Known rows, with every step that occurs
ladis > dusa > nisegof > beme: 14	16	72	13	22	19	-40	-13	-47	16	-22	-1	-13	26	-17	26	-2	21	29	42	-33	16	11	39	-12	-36	7	-3	5	1	20	-2	51	24	1	67	1	15	-25	31	25	-19	11	-14	-12
dodel > dusa: 15	0	27	-2	4	-6	4	15	-34	3	-13	24	-6	-20	-31	-6	0	9	13	29	-16	-15	-21	0	-17	5	8	-49	57	-38	-22	11	-4	-19	27	26	-9	16	-15	-9	-7	14	-18	-17	15
nezo > dusa > nisegof > beme: 11	26	63	31	-9	11	-48	-39	-23	15	-22	-1	14	42	-5	17	20	28	30	18	-42	14	7	30	5	-13	26	-4	9	13	29	20	52	23	8	37	-4	-4	-19	34	-3	-42	-9	-13	-18
nezo > dusa > pono: 22	-25	51	50	-8	5	-42	-14	56	-7	-9	1	18	-19	-10	14	25	25	22	13	-18	-8	23	6	-9	4	15	-33	8	20	-2	29	7	-28	14	11	0	-53	10	34	-8	-33	-18	0	26
ladis > dusa: 5	-20	29	16	27	2	-16	21	10	21	-14	-9	-23	-6	-32	36	-12	-10	0	30	-10	-21	-9	14	-39	-41	-1	10	24	-10	-12	6	-3	-23	8	54	-7	22	-21	-14	41	18	37	-4	13
natod > sebup > nago: -15	-13	-27	-4	3	-46	-10	26	-4	19	-25	47	10	11	-49	8	-37	9	61	7	1	-10	-1	-32	-4	-16	-9	-26	36	-28	-3	2	19	-8	50	5	-19	37	-5	24	-26	10	-17	-7	6
nezo > dusa > natod: -17	-12	82	56	-43	-20	-23	-27	70	26	-17	16	33	16	-29	38	11	-8	19	-11	-12	-30	-54	-18	-42	25	22	5	11	11	16	31	7	-22	30	5	0	-25	-23	0	-7	3	3	1	11
nago > sebup > dodel > dusa > pono: 37	-34	54	-4	15	7	-15	24	1	-49	-4	44	-5	-51	-25	-19	-1	20	62	41	-11	-3	18	-12	-15	6	9	-82	39	-20	-5	-8	3	-28	27	30	1	8	18	29	-23	13	-44	-21	37
dodel > dusa > sebup: 7	-1	54	-32	11	-5	-4	-37	-6	19	-23	26	16	-12	-26	21	-6	-10	21	28	-9	-25	-17	-12	-4	28	-7	-27	40	-28	-21	-12	5	-23	33	16	17	-5	-36	30	-12	27	24	-5	-12
nezo > dusa: -1	2	16	50	-34	-20	-35	-23	54	23	-14	-10	28	28	-10	15	33	7	2	-21	-26	-23	-15	-4	-14	8	33	7	36	18	4	49	3	-24	27	-8	-18	-19	-12	-12	-12	-26	-1	0	4
dodel > sebup > nago > dusa > beme > nisegof: -7	30	60	30	19	5	-8	27	-58	-1	6	51	-23	-3	-37	-3	-30	33	36	22	-19	7	-13	27	-15	-21	-7	-76	24	-22	-2	40	29	5	29	37	-1	11	-11	11	4	2	-5	-28	-8
ladis > dusa > dodel: -18	-21	51	14	-2	23	-21	-29	72	35	-16	-13	7	16	-32	25	6	-8	6	20	-20	-41	-12	13	-53	-25	14	8	6	-3	-7	-6	-1	-38	14	28	9	3	-31	-27	46	38	10	-12	39
dodel > dusa > pono: 34	-25	58	7	17	15	-12	13	-7	-20	-6	24	-5	-49	-26	0	3	27	28	49	-13	-3	19	9	-14	0	-3	-72	25	-19	-20	2	3	-25	11	36	4	-28	10	33	-5	-3	-30	-10	34
natod > sebup > dodel > dusa > nisegof > beme: 19	13	51	-4	6	3	-24	-10	-60	-5	-14	37	-4	15	-22	4	-10	34	60	44	-43	20	12	25	6	-9	19	-37	27	-16	18	-4	51	21	28	43	1	35	-16	30	-14	-6	-28	-21	-9
nago > dusa > nisegof > beme: -3	27	72	-2	15	11	-44	-29	-63	0	-14	18	-22	27	-7	4	-8	29	29	31	-41	17	7	30	-3	-12	9	-34	10	-4	27	0	64	39	4	68	7	12	-12	25	8	-12	-10	-10	-13
dodel > sebup > nago > dusa > nisegof: -18	12	42	-49	27	-15	-8	-33	-39	-2	8	72	-44	-17	-28	-16	15	32	46	31	-25	-11	0	-39	10	-8	-1	-52	22	-16	4	-15	30	15	23	56	-12	14	-10	26	8	30	-9	-5	-7
nago > sebup > dodel > dusa: 18	-13	16	-22	-4	-17	2	28	-20	-35	-8	51	-5	-24	-31	-31	-6	-3	59	18	-18	-15	-22	-28	-18	13	25	-63	78	-39	1	-6	-7	-24	47	19	-15	66	-2	-16	-29	34	-36	-28	16
dusa > nezo: -12	-20	36	17	-19	24	-30	-17	6	21	-12	-44	0	16	-35	-9	1	36	28	17	-43	12	11	-20	57	-5	-9	-33	3	-25	-8	9	16	0	14	22	4	-32	10	8	9	19	41	13	8
nago > dusa > ladis: -44	13	39	-9	-3	-18	-27	-34	28	-27	7	-1	-32	10	-39	1	1	6	19	31	-23	-24	-31	-12	11	1	-5	-23	39	-20	18	14	-9	-26	23	4	-18	-11	-20	-23	32	40	-2	9	17
dusa > nisegof: 5	20	50	-14	11	7	-14	-52	-25	8	-1	44	1	3	-13	4	44	32	35	40	-36	-3	-6	-12	30	-14	-4	-22	10	8	-4	-12	1	-2	5	41	-4	-12	-18	58	22	8	17	-2	2
ladis > dusa > natod > sebup > nago: -19	-26	9	2	5	-42	-4	29	16	24	-23	51	5	0	-63	27	-46	-8	62	11	12	-21	-18	-37	-34	-19	-8	-16	24	-31	-1	-1	20	-14	50	15	-16	38	-17	16	-13	22	-7	-3	11
sebup > dusa > beme > nisegof: 8	37	61	63	21	0	-7	1	-57	2	12	20	6	-4	-34	10	-16	27	28	38	-36	6	-19	36	-13	-19	-7	-64	29	-21	-11	44	15	-3	16	22	13	7	-14	35	12	-12	12	-4	-3
sebup > dusa: -10	5	15	23	22	-45	-5	-28	-18	5	1	-13	-3	-14	-34	2	-18	4	18	26	-42	-21	-17	-27	-27	14	4	-34	57	-37	-6	6	16	12	19	23	12	37	0	2	2	13	3	36	3
nezo > dusa > sebup > nago: -7	-9	18	8	-7	-37	-22	-28	42	28	-32	15	35	17	-35	14	-5	-22	44	-1	15	-27	-13	-46	-14	-1	2	-3	41	-9	-5	12	11	-19	44	-15	-9	4	-26	47	-27	-10	23	-7	-7
nisegof > beme: 3	15	47	37	-8	4	-47	5	-33	12	-38	-18	9	50	-12	18	-28	17	21	16	-30	18	-2	44	-15	-12	6	-10	18	-4	26	14	50	30	10	45	7	17	-7	12	-3	-30	-8	-18	-3
nezo > dusa > nisegof: 9	17	46	11	-8	-1	-25	-65	12	16	2	33	16	9	-9	10	69	29	27	15	-38	-12	-3	-14	21	-4	25	-8	13	22	1	17	2	-14	15	14	-15	-28	-24	43	8	-13	8	5	-5
dodel > dusa > nezo: 4	-23	40	3	-11	26	-14	-1	-20	16	-7	-33	-10	-12	-44	-22	2	33	27	29	-40	6	9	-22	47	4	-2	-57	22	-49	-23	11	14	-6	20	21	-3	-21	4	-7	1	26	22	4	6
natod > sebup > nago > dusa: -36	-7	-1	-35	19	-40	-19	18	-28	-1	-3	55	-44	-9	-34	-14	-48	6	34	3	-8	-15	-9	-31	-26	4	-3	-58	41	-36	0	9	37	7	40	39	-12	39	4	-24	-18	35	-27	5	4
nezo > dusa > beme: 11	10	47	47	-1	11	-46	-29	39	24	12	21	18	-3	-7	12	53	39	31	12	-26	-20	-20	-8	2	13	23	-25	-7	27	17	63	-1	-19	20	22	-11	-11	-21	32	20	-9	12	0	9

Rows
-12	8	24	-2	32	-42	-15	-15	-26	-15	-4	5	-15	-13	-28	-10	-13	-1	46	-4	-39	-24	-22	-44	-29	29	9	-53	50	-39	19	-7	28	12	19	33	-1	56	9	-9	-9	23	-18	37	-9 | nago > sebup > dusa
-3	-27	81	15	-24	-19	6	1	24	-7	-11	49	15	-22	-46	11	-17	-13	44	32	-6	-23	-57	-26	-41	21	14	-36	46	-26	3	1	-6	-21	43	20	7	27	-19	5	-16	41	-13	-19	25 | sebup > dodel > dusa > natod
-22	-10	83	37	-3	-36	-3	-32	22	15	-7	12	11	-14	-46	27	-22	-10	30	20	-23	-29	-57	-33	-50	29	2	-24	28	-28	10	1	16	2	24	29	19	12	-16	11	2	30	7	25	13 | sebup > dusa > natod
17	27	70	58	26	25	-11	28	-44	11	4	23	-4	1	-33	27	-11	21	20	39	-20	7	-12	53	-18	-44	-10	-41	13	-9	-14	45	5	-20	12	36	4	-1	-26	25	31	-8	29	-25	1 | ladis > dusa > beme > nisegof
22	17	62	6	5	9	-27	-15	-55	-6	-17	24	0	17	-18	-1	-1	27	49	48	-39	19	5	23	1	-15	19	-33	33	-12	19	-2	44	24	19	46	3	32	-16	35	-6	-14	-18	-27	-8 | sebup > dodel > dusa > nisegof > beme
-6	-26	-26	-7	-23	-40	-11	14	22	-21	-5	53	20	9	-30	-1	-32	15	69	24	-36	1	2	-18	8	2	14	-21	53	-11	6	-4	-4	-19	63	-1	2	65	3	5	-32	40	-13	-11	18 | natod > sebup > dodel
13	-28	45	15	29	-18	-12	-4	10	-18	0	9	-16	-53	-37	3	-19	39	39	39	-37	-9	28	-14	-21	17	-7	-66	22	-22	0	-8	30	7	17	41	15	-6	24	22	-5	8	-29	20	20 | dodel > sebup > dusa > pono
-18	-14	-11	-7	-7	-41	-4	33	11	15	-32	35	-3	10	-54	-5	-32	15	53	3	5	-16	-8	-37	-13	-14	-8	-27	42	-27	8	-6	23	10	49	21	-23	41	0	9	-20	11	-16	-27	5 | dodel > sebup > nago
-26	-19	2	-9	-15	-30	-6	10	43	22	-32	32	8	16	-56	-7	-25	14	53	1	2	-26	-10	-39	-28	-12	0	-27	35	-25	10	-13	23	0	48	12	-15	35	-5	-2	-12	21	-26	-29	17 | dusa > dodel > sebup > nago
6	25	64	21	20	-5	-32	-41	-59	5	-14	-2	-3	22	-18	11	-5	28	38	41	-48	15	8	20	-5	-9	9	-25	21	-12	23	-3	58	41	5	51	10	25	-13	40	5	-21	-7	5	-18 | sebup > dusa > nisegof > beme
-24	-16	29	-1	-14	-27	-10	5	11	23	-19	62	12	8	-43	40	-35	18	50	2	-27	-11	-24	-6	-11	25	-5	-18	0	-14	6	-2	20	-13	48	22	5	6	-13	-3	-13	39	-17	12	6 | dusa > natod > sebup
28	-38	63	24	35	20	-26	20	24	-6	-9	-1	-16	-40	-24	28	-5	15	21	49	-8	-8	29	18	-31	-31	-12	-31	0	2	-15	-1	4	-28	-1	55	6	-23	4	32	29	1	9	-4	35 | ladis > dusa > pono
-38	-9	11	-38	16	-39	-14	21	-20	-3	-8	46	-54	-10	-39	-21	-44	11	28	0	-4	-19	-11	-34	-30	4	0	-58	45	-37	9	4	40	20	39	51	-12	41	8	-32	-14	36	-28	-8	2 | dodel > sebup > nago > dusa
-29	-4	39	22	-6	-8	-14	-65	52	23	-6	-15	24	8	-35	1	3	3	19	18	-44	-41	-19	-14	-44	14	17	-23	31	-24	-2	-3	11	-17	20	8	22	14	-16	-13	17	34	-14	15	32 | sebup > dusa > dodel
-10	-1	30	-11	-15	-21	-7	-13	33	-49	1	15	-5	-4	-52	-13	12	1	60	39	-16	-24	-34	-28	16	0	9	-33	68	-33	19	2	-29	-47	42	-24	-29	26	-24	-16	7	43	-22	-15	20 | nago > sebup > dodel > dusa > ladis
16	-3	57	20	44	22	-31	2	9	24	13	21	-18	-28	-23	27	20	26	27	49	-14	-21	-16	6	-15	-24	-2	-22	-14	8	5	31	-4	-17	8	66	-5	17	-28	30	59	24	38	-3	16 | ladis > dusa > beme
-33	17	35	4	10	-37	-18	-43	28	-32	4	-17	-11	3	-52	0	6	2	51	23	-34	-30	-35	-39	7	13	-2	-25	49	-33	30	0	-4	-21	24	-12	-20	17	-16	-10	23	34	-9	33	6 | nago > sebup > dusa > ladis
-14	-18	32	25	2	-2	-19	-34	-6	15	2	-60	-10	-8	-45	-16	-10	30	30	26	-60	1	11	-40	39	8	-4	-48	23	-49	-12	7	28	14	16	20	12	-9	13	2	7	25	36	41	0 | sebup > dusa > nezo
-12	-22	26	-27	-8	-31	-19	-33	27	-22	-5	39	10	0	-17	-5	-28	-15	50	31	-20	-15	-12	-34	-7	19	10	-28	61	-10	4	-12	-1	-15	52	10	22	51	-9	21	-23	50	20	-11	5 | nago > dusa > sebup > dodel
-19	-26	25	8	-2	-6	-10	-19	-3	16	0	-48	-19	-11	-54	-16	-18	44	38	18	-63	1	15	-43	36	18	-3	-52	21	-52	-4	1	40	26	28	28	8	0	19	-17	0	36	23	34	-8 | dodel > sebup > dusa > nezo
2	-26	51	-1	30	-4	-32	10	-1	-25	-1	32	-29	-41	-23	-12	-20	18	35	33	-1	-5	24	-14	-24	-6	-9	-75	18	-13	-6	5	25	-5	13	47	6	-16	20	30	-6	5	-26	-2	32 | sebup > nago > dusa > pono
-39	-14	84	5	-5	-28	-15	-5	15	9	-12	47	-15	-7	-44	11	-35	-18	30	8	6	-27	-56	-37	-55	14	-1	-37	21	-24	14	7	23	1	31	43	5	12	-13	-3	-4	38	-5	-2	16 | sebup > nago > dusa > natod
0	-8	23	-18	12	-31	-4	-9	1	20	-30	31	20	-7	-46	4	-24	-21	49	25	20	-25	-15	-45	-17	-3	-10	-30	54	-37	-20	-8	8	-17	44	2	-6	22	-27	49	-24	7	13	-16	-2 | dodel > dusa > sebup > nago
-11	13	59	0	36	12	-39	-15	-17	5	23	49	-32	-26	-10	-5	14	37	29	33	-24	-15	-23	-9	-5	14	0	-63	-5	1	16	38	15	3	13	67	4	12	-9	19	32	34	6	3	14 | nago > dusa > beme
1	18	51	11	46	-6	-31	-25	-16	-2	21	33	-11	-34	-22	-3	20	31	60	23	-36	-23	-26	-34	-10	25	6	-67	6	-14	28	21	18	8	15	52	-1	40	-7	34	24	27	0	26	1 | nago > sebup > dusa > beme
1	8	27	15	40	-18	-20	-25	-15	15	27	39	-5	-36	-31	11	5	45	54	41	-44	-18	-12	-22	0	23	0	-58	3	-16	10	31	19	3	27	40	7	31	-11	33	21	30	2	34	5 | natod > sebup > dusa > beme
-48	6	16	-19	0	-38	-20	-19	28	-23	4	19	-31	5	-55	-3	-17	6	43	26	-12	-26	-25	-28	9	-4	-8	-29	42	-32	17	15	1	-26	39	-7	-26	5	-20	-19	16	43	-17	9	13 | natod > sebup > nago > dusa > ladis
-19	-22	14	9	4	-9	-15	-25	-13	21	6	-40	-10	-9	-51	-11	-25	39	43	22	-65	4	22	-39	47	18	-5	-52	18	-53	-12	7	35	11	30	16	10	-3	15	-7	-6	35	21	49	-7 | natod > sebup > dusa > nezo
-22	-17	27	16	-27	-32	-16	-4	39	28	-16	54	20	13	-39	44	-18	16	45	-15	-32	-18	-26	-8	-17	32	14	-10	0	-5	9	20	23	-22	53	3	-3	-7	-16	-13	-25	24	-22	16	-1 | nezo > dusa > natod > sebup
-32	-2	18	-23	19	-35	-23	10	-25	-3	-5	36	-40	-5	-29	-22	-34	-4	21	7	-2	-19	-16	-33	-31	-4	-1	-54	48	-32	0	13	27	9	28	45	-9	33	3	-13	-8	25	-14	-1	8 | sebup > nago > dusa
20	20	68	-6	8	10	-31	-9	-62	-18	-20	31	-7	18	-16	-8	0	23	62	30	-36	18	5	15	1	-7	21	-44	28	-14	32	-9	52	25	20	50	-4	41	-14	28	-12	-10	-30	-26	-14 | nago > sebup > dodel > dusa > nisegof > beme
9	36	63	59	8	19	-15	13	-50	5	0	30	11	10	-26	17	-8	31	25	32	-26	13	-18	46	1	-28	-9	-54	15	-5	-9	45	7	-12	16	25	7	-10	-18	41	14	-16	16	-24	3 | dusa > beme > nisegof
16	-22	-7	-19	-8	-28	10	28	-18	-19	-1	57	0	-26	-40	-16	-20	10	53	37	-26	-10	-9	-15	-11	12	20	-55	75	-41	-17	3	-7	-27	59	6	-8	59	-6	-16	-31	40	-35	-22	16 | natod > sebup > dodel > dusa
0	6	40	13	35	-13	-16	-22	-6	12	21	31	-14	-38	-35	5	10	51	49	37	-43	-22	-17	-27	-8	23	2	-57	9	-17	19	25	21	16	24	53	6	34	-6	24	24	32	0	19	1 | dodel > sebup > dusa > beme
13	36	62	76	-6	14	-20	5	-23	12	4	23	20	16	-23	17	9	28	21	15	-28	6	-14	45	-5	-21	8	-43	17	6	-7	65	8	-20	20	7	-2	-20	-20	26	5	-32	9	-22	-3 | nezo > dusa > beme > nisegof
